Every row comes from one small tree of marks. The marks that hang from a mark follow it in brackets, in alphabetical order. Every link used is in the known rows. Which tree was each row made from?
Known rows:
R[H[V] P[S[A]]]: [ 0.74 -1.42 -0.27  1.00  0.36 -1.64 -0.70 -0.06  1.12  1.60  1.62 -0.49
  0.64  0.15  0.58  0.87  1.28  0.69 -0.16  0.22  2.46]
V[H[R[P[S[L]]]]]: [ 1.41 -0.75 -0.19  1.73 -1.10 -0.94  0.16  0.69  1.08 -0.52  1.02 -0.15
  0.83  0.62  0.73  0.30  1.23  0.39 -0.53  0.79  1.27]
Y[S[A L[T] P[R]]]: [-2.77 -2.03  1.14  0.35  1.15 -1.16  0.83 -0.62  0.09  0.46 -0.51 -1.15
  0.61  0.47 -1.79  2.68  5.84 -0.11  0.99  0.77 -0.52]
S[A L P[R]]: [-1.47 -1.32  0.15  0.20  0.26 -1.60  0.10 -0.24  0.78 -0.31  0.62 -1.81
 -0.46 -0.02 -1.24  3.01  5.20 -0.70  0.16  0.07  1.48]
H[R[P[S]] V]: [ 0.24 -0.58 -0.26  2.32 -0.10 -1.52  0.54  0.71  2.07  1.69  2.35  0.01
  0.55  0.12  1.01 -2.48  1.15  1.10 -0.57  1.40  1.52]
S[P[R]]: [-0.29 -0.65  0.26  0.54 -0.39 -1.18  1.43  0.55  0.46 -0.35  1.89 -0.49
 -0.75 -0.10  0.05  0.62  2.12 -0.37 -0.29 -0.61  1.17]
V[H[R[P[S[A L[T]]]]]]: [ 0.09 -1.87  0.30  2.13 -0.60 -0.51  0.21  0.10  1.30 -0.46  0.01 -0.61
  0.88  0.83 -0.36 -0.45  3.60  0.58  0.26  0.52  0.38]
T[N]: [-0.40 -0.94  0.31  0.43 -0.42 -0.93 -0.44  0.37  0.47 -0.10 -1.36  1.73
 -1.01  0.02 -0.61 -1.79 -0.04  0.10 -0.24 -0.72 -1.28]
T[L N]: [ 0.40 -0.61 -0.07  0.03 -0.91  0.19 -1.77  0.65  0.43  0.19 -2.31  1.53
 -1.13 -0.37 -0.61 -2.27 -0.91  0.00  0.38 -1.67 -1.60]
Y[S[A L P[R]] V]: [-3.16 -1.73  0.52  0.65  1.51 -1.75  0.41 -0.33  0.43  2.35  0.97 -1.57
  1.02  0.68 -0.97  5.76  2.07  0.22 -0.44  1.72  1.32]
H[R[P[S[L]]] V]: [ 0.57 -0.83 -0.48  2.00 -0.10 -1.96 -0.04  0.39  2.06  1.39  1.67 -0.50
  0.83  0.03  0.47 -1.55  2.74  0.95 -0.49  1.89  1.59]
H[R V]: [-1.43 -0.44 -0.05  1.58 -0.92 -0.57  0.45  0.57  1.53  1.69  0.25 -0.96
  0.23 -0.09  0.45 -2.43  2.24  0.84 -1.07  1.73  0.97]
Y[S[A L] V[H[R]]]: [-3.25 -1.50  0.47  1.49  0.30 -0.37 -0.30 -0.04  0.58  2.35 -0.87 -1.57
  1.91  1.28 -0.31  4.86  0.57  0.86 -1.08  2.73  0.91]
R[P[S]]: [ 1.89 -0.15 -0.19  0.87  0.91 -1.01  0.14  0.18  0.61  0.01  2.31  1.04
  0.39  0.23  0.63 -0.09 -1.11  0.24  0.59 -0.36  0.58]
N[T]: [ 0.88  0.05  0.96 -0.62 -0.15 -0.08 -0.33  0.50  0.05  0.76  0.08 -0.06
 -0.93  0.47 -0.19 -0.76  1.35 -0.97  0.47 -0.76  0.00]
S[A L[T] P]: [-1.55 -2.46  0.27  0.73  0.66 -0.50 -0.01 -1.07  0.20  0.71 -0.70 -1.65
  0.52 -0.16 -2.41 -0.07  5.66 -0.49  0.98 -0.55 -0.45]
V[H[R[P[S]]]]: [ 1.08 -0.55  0.10  2.11 -1.04 -0.53  0.74  0.99  1.12 -0.27  1.83  0.37
  0.53  0.73  1.27 -0.53 -0.35  0.52 -0.56  0.29  1.16]
H[R[P] V]: [-0.22 -1.49 -0.08  2.62 -0.68 -1.32  0.22  0.99  1.82  1.79  1.92 -0.16
  0.48 -0.27  0.70 -1.93  1.66  1.11 -0.80  1.61  2.75]
P[S[A]]: [-0.81  0.78 -0.04 -0.11  1.35  0.05 -0.11 -0.62  0.62  0.15  0.31 -0.43
  0.00  0.67 -0.17  0.50  0.11 -0.22  0.77 -0.26 -1.38]
H[R]: [-0.95  0.15 -0.15  1.26 -0.69  0.53  0.13  0.80  0.80  0.15  0.25  0.02
  0.24  0.07  0.34 -0.68  1.62  0.15 -0.69  1.18  0.27]
P[R]: [-0.13  0.11  0.32 -0.28 -0.44 -0.96  0.74  0.46  0.57 -1.37  0.35 -0.25
 -0.95  0.24  0.37  1.18  1.80  0.08 -0.24  0.27  0.65]

Which tree is each row?
[ 0.96 -0.77 -0.29  0.63  1.49 -1.38 -0.95 -0.47  0.82  0.06  1.25 -0.04
  0.61  0.29 -0.47  1.93  1.41 -0.04  0.96  0.22  0.73]	R[P[S[A L]]]
[ 0.00 -0.76  0.08 -0.30 -1.43 -1.64  0.39  0.48  0.81 -0.19 -0.05 -1.11
 -0.57  0.04  0.75  1.24  3.25  0.62 -1.19  0.79  2.32]	P[R[H[V]]]
[-0.21 -1.34 -0.10  2.06  0.56 -0.49 -0.24  0.00  1.48  0.02  0.57 -0.02
  0.86  0.39 -0.74 -0.61  4.41  0.36  0.64  1.12 -0.11]	H[R[P[S[A L[T]]]]]
[-0.50 -0.23 -0.24 -0.84 -0.08 -2.20 -0.39 -0.57  1.36 -0.34 -0.69 -2.12
 -0.17  0.55 -0.02  2.77  5.33  0.24 -0.39  1.15  1.21]	P[R[H[V]] S[A L]]
[ 0.49 -2.25  0.25  1.15  1.13 -1.81 -0.77 -0.54  1.15 -0.16 -0.49  1.23
  0.02  0.36 -1.57 -0.98  2.92  0.30  1.25 -0.62 -1.20]	R[P[S[A L[T[N]]]]]
[-0.18 -1.40  0.03  0.44 -1.33 -1.90  1.09  0.62  0.68  0.71  1.52 -1.28
 -0.46 -0.30  0.42  0.64  3.61  0.09 -1.18 -0.19  2.75]	S[P[R[H[V]]]]
[-3.11 -1.95  1.11  1.31  0.47 -1.29  1.50  0.25  0.42  2.25  1.59 -1.42
  0.63  1.22  0.12  4.85 -0.71  0.51 -0.82  0.62  1.74]	Y[S[A P[R]] V[H]]
[ 2.46 -0.58 -0.54  0.55  0.03 -0.79 -0.47  0.40  0.20 -0.07  1.79  0.93
  0.69  0.15  0.95  1.50  0.14  0.18 -0.24 -0.31  1.69]	R[H P[S]]
[-0.91 -0.85 -0.08  2.54  0.38 -1.32  0.09  0.50  2.29  1.91  2.17 -0.46
  0.48  0.28  0.60 -1.62  1.77  1.01 -0.22  1.43  1.63]	H[R[P[S[A]]] V]
[-0.60 -0.47  0.04 -0.27  1.30 -0.28 -0.28 -1.39  0.54 -0.30 -1.56 -1.02
  0.58  0.62 -1.56 -0.21  3.96 -0.11  1.24  0.03 -2.35]	P[S[A L[T]]]
[-1.37 -1.44 -0.14  0.42  0.77 -0.73 -0.57 -0.60  0.22  0.89  0.16 -1.63
  0.38 -0.27 -1.61  1.97  3.69 -0.75  0.41 -0.23  0.93]	S[A L P]
[ 0.94  0.08 -0.41 -1.07 -0.76 -2.43  0.11 -0.29  1.09 -0.64 -0.49 -1.53
 -0.13  0.38  0.48  1.65  4.57  0.39 -0.79  1.07  1.03]	P[R[H[V]] S[L]]
[-2.26 -2.40  0.44  2.30  0.48 -1.01 -0.46  0.28  0.80  2.48  0.42 -0.93
  2.13  1.12 -0.17  5.15  0.23  1.09 -0.90  2.70  2.31]	Y[S[A L] V[H[R[P]]]]
[ 1.45 -1.14 -0.61  0.30  0.60 -1.14 -1.57 -0.26  0.41 -0.03  0.75 -0.16
  0.96  0.20 -0.11  3.44  2.50 -0.10  0.17  0.22  1.97]	R[H P[S[A L]]]
[ 2.23 -2.24 -0.39  0.65 -0.21 -2.09 -0.38 -0.51  0.78  0.94  0.19 -0.49
  1.20 -0.04 -0.20 -0.63  4.03  0.88 -0.03  0.46  1.36]	R[H[V] P[S[L[T]]]]
[ 1.95 -1.12 -0.48  0.80 -0.20 -1.86 -0.23  0.23  0.85  1.32  1.80  0.05
  0.70  0.01  1.04 -0.08  0.61  0.88 -0.55  0.12  2.43]	R[H[V] P[S]]
[-1.34 -1.66  0.07  0.21  0.24 -1.86  0.44  0.14 -0.18  1.98  0.76 -1.08
  1.36  0.42 -0.19  5.84  2.03  0.28 -1.40  1.75  1.97]	Y[S[L P[R[H]]] V]
[-1.51 -3.47  0.57  0.56 -0.84 -1.93 -0.22 -0.21  0.74 -0.60 -1.88 -0.50
 -0.83 -0.01 -2.29  0.94  8.09 -0.38 -0.06 -0.83  0.05]	S[A L[T[N]] P[R[H]]]
[-0.62 -1.12  0.11 -0.58 -0.17 -2.02  0.12 -0.94  1.33 -0.50 -1.59 -2.12
 -0.09  0.64 -0.77  0.95  7.18  0.48  0.06  0.79 -0.04]	P[R[H[V]] S[A L[T]]]
